Each row comes from the steps of one path. Every step used is in the known rows, and no mark comes twice. Write the path behind each row, first mark first.
Known rows:
V-M: [ 16.7   7.6  11.2  33.3  50.4  -9.9 -33.1  -9.2  30.0  -2.8   3.5  -7.6
  -0.3  24.4 -33.3   7.8   4.8 -14.2]
M-X-S-N: [ 10.9   9.4   6.6  35.0  65.6  16.3  -7.7  14.3  38.5  11.3  19.1 -21.6
   0.5  40.8   1.7 -20.0  -0.8 -11.2]
V-M-T-S-N-Y: [  8.6   4.7  17.2  10.1  44.9  -3.0  13.1  45.4  31.4  -1.4  17.1 -32.0
  -4.7  17.6 -28.0 -15.8  35.4 -19.8]
T-S-V-M-X: [ 18.5 -15.3  21.2  29.1  59.6 -10.9 -22.2  -0.2  47.3  -8.8  -4.1 -36.1
  12.0  41.3  -6.4  21.0  10.9  -3.2]
S-T: [ -1.4 -11.1  -2.1  46.9  45.6   4.4 -13.0 -12.5  35.4  -7.3   3.0  -8.4
  -6.8  23.1 -18.9  -0.9   7.9 -16.2]
N-Y: [ 10.4   4.4   6.5  24.6  41.2  13.5 -27.2  -7.5  25.4 -24.5   6.5  -8.5
  -5.4  28.1 -21.9 -36.3  -1.6  -6.7]
B-N-Y: [ 26.2   9.9  -0.9  13.3  43.6  11.5 -22.5   6.6  17.8 -14.3  12.9 -15.9
 -14.0  48.2 -25.0 -38.8   7.0  -8.7]
Y-B-S-T: [-11.7 -18.7 -11.3  43.2  57.2  28.4 -12.7  12.6  23.5 -19.3   4.7   3.1
 -11.5  37.4 -33.7 -18.0  22.6 -11.0]
M-X: [ 10.5  -5.5   5.2  38.8  43.5  19.2 -34.7 -18.0  30.6 -15.5   4.9 -16.6
   3.2  40.7  -0.8 -18.2 -14.6 -11.3]
V-M-T: [ 11.7  -5.6  12.8  25.0  28.8  -0.1 -25.0   6.6  33.8   4.6   3.6 -12.4
  -5.2  19.9 -21.5  10.4  17.3 -12.2]
N-B-S-T: [ -8.2 -26.0  -8.1  33.2  53.5  36.9  -9.2   7.5  31.9 -15.4  -4.7  -3.6
  -1.6  35.2 -15.5 -23.5  31.5  -9.0]
T-S-V-M: [ 13.9  -2.5  32.2  29.4  61.1 -26.3 -22.1   4.8  43.4 -14.0 -10.3 -26.3
   5.1  27.4 -29.3  31.0  22.6 -12.8]
S-V-M-X: [ 24.7  -9.8   6.1  28.7  52.3  -4.5 -26.0 -16.3  44.0   2.6  -4.0 -22.8
   5.7  38.9  -2.1  18.9  -1.4  13.2]
M-X-S: [ 11.5  -6.3   9.5  37.9  51.6  20.1 -31.6  -2.2  44.5  -1.7  14.6 -14.2
   2.1  45.9   4.0 -15.6  -5.6  -3.0]
B-N-S: [ 13.7  -5.1   6.0  31.8  51.4   8.7 -36.5  -5.3  13.8   5.6   7.6  -6.2
 -22.3  33.8 -30.7 -15.2  25.3  -6.6]
T-S: [ -2.7   1.3  31.4  39.9  54.0  -4.5 -32.4  -1.9  29.4 -30.8   0.1 -18.6
   4.1  29.0 -28.1  -8.4   8.4 -37.4]
X-S-V-M-T: [ 16.4  -9.9  18.9  17.6  44.1  -8.2 -12.9  20.0  57.2  19.3  -3.5 -16.3
  -7.8  27.9  -6.2  35.0  29.6  14.9]
Y-B-N-S-T: [  7.4  -9.1 -18.7  39.5  53.2  23.0 -15.6   8.9  12.7   8.9   8.6   0.9
 -24.3  27.5 -46.9 -26.1  41.5   7.5]
Y-B-N-S-V-M: [ 30.8   4.9  -1.6  20.5  63.5  -0.4 -26.9   8.9  17.4  15.2  -6.5  -4.4
 -17.3  31.2 -52.5   3.5  44.7  27.5]

Which path is each row?
[ 14.9 -11.7  12.6  31.1  57.2  11.6 -24.8  -4.2  52.9   1.1  -0.7 -19.2
   3.8  46.7  13.7   4.1  -1.2  13.7] -> M-X-S-V
[ 14.5  17.0  -1.4  24.3  44.6  26.1 -26.8   4.7  16.0 -32.6   3.5   1.4
  -0.1  25.5 -40.8 -55.6   1.9   2.3] -> N-Y-B
[ 20.9  10.7   3.0  30.4  70.8   2.3  -6.6  21.3  44.1  25.4  22.2 -23.6
   2.1  39.6  -7.6  -0.8   8.3  -4.1] -> V-M-X-S-N
[  3.0   5.5  27.1  24.7  52.2 -11.7   6.1  37.4  31.2   2.9  11.2 -32.0
  -2.5  17.0 -29.2   9.1  34.8 -35.6] -> V-M-T-S-N
[ -2.0 -16.9  35.4  25.1  39.0  -3.3 -13.5  11.6  42.3 -20.6 -13.8 -27.3
  -2.0  25.3  -8.2  15.7  24.6 -15.8] -> M-T-S-V
[ 20.8 -24.0  -1.7  14.7  58.8  27.6 -20.1   3.8  39.3  -2.9 -11.5 -16.7
  10.4  49.8   2.5  -4.5  24.1  20.2] -> N-B-S-V-M-X
[ -6.4 -19.5 -21.2  30.0  50.8  37.1  -3.8  22.0  22.2 -23.7  12.0   1.6
 -14.5  36.7 -27.7 -43.5  24.4   4.0] -> N-Y-B-S-T
[ 12.1  32.5  -3.5  21.6  60.0  25.6  -0.7  20.6  11.8 -19.9   7.7  -6.3
  -3.4  20.0 -46.4 -59.6   8.0  -5.3] -> S-N-Y-B
[ -2.6 -16.8  16.5  29.0  59.6   7.7 -25.8  -5.6  31.7 -20.2 -11.9  -9.3
 -11.0  44.7  -6.0  11.5  12.7  -6.5] -> B-S-V
[  0.9  -2.5  -5.7  22.2  53.5  37.7 -24.1  19.7  12.9 -35.0   7.7   4.7
  -9.2  41.2 -33.0 -53.1  12.7  -1.1] -> N-Y-B-S
[ 17.8 -10.3   8.3  23.5  56.5   1.5 -29.4  -8.7  21.7   6.5  -8.3 -12.4
 -22.5  33.9 -22.2   3.1  30.0  12.6] -> B-N-S-V
[  9.7  12.0  23.4  12.7  51.7   9.8   8.7  42.5  31.4   0.7  -1.3 -28.8
  12.5  11.7 -34.6 -16.1  45.8 -23.9] -> V-M-T-S-N-B
[ 27.3  21.3 -12.9  16.9  68.6  22.7   3.2  41.4  33.0  12.6  27.4 -16.9
   3.3  38.3 -27.7 -46.1  14.4  18.7] -> V-M-X-S-N-Y-B
[ 19.7   3.0  18.0  26.2  63.2 -16.5 -23.1   5.3  53.8  11.9  -5.7 -13.4
  -1.3  33.4 -19.4  32.9  18.7  11.3] -> X-S-V-M
[ 13.0 -17.7  -4.2   2.7  41.0  22.0  -3.8  37.2  29.1  -9.3  -2.6  -5.6
 -14.5  34.8 -21.7 -12.3  37.7  27.1] -> N-Y-B-S-V-M-T
[ 16.7 -10.2  15.7  17.3  33.8  -8.8 -14.6   3.4  44.2   5.8 -11.0 -17.1
  -5.8  21.1 -12.8  29.3  21.9   7.7] -> S-V-M-T
[ 27.2  -8.8   5.6  21.1  59.3 -12.7 -27.8  -1.0  25.3  21.1  -3.6 -14.5
 -20.9  32.6 -30.4  23.1  41.8  18.8] -> B-N-S-V-M
[  6.2  27.6  12.9  23.3  68.0  14.8   1.7  34.9  13.5 -31.5  10.2 -18.5
   2.4  22.6 -50.4 -56.2  19.6 -21.5] -> T-S-N-Y-B
[ -2.5  16.1  29.2  37.8  69.4  -5.9  -7.3  14.9  23.5 -18.7   8.0 -26.0
   2.6  24.0 -31.1 -12.0  14.9 -44.6] -> T-S-N
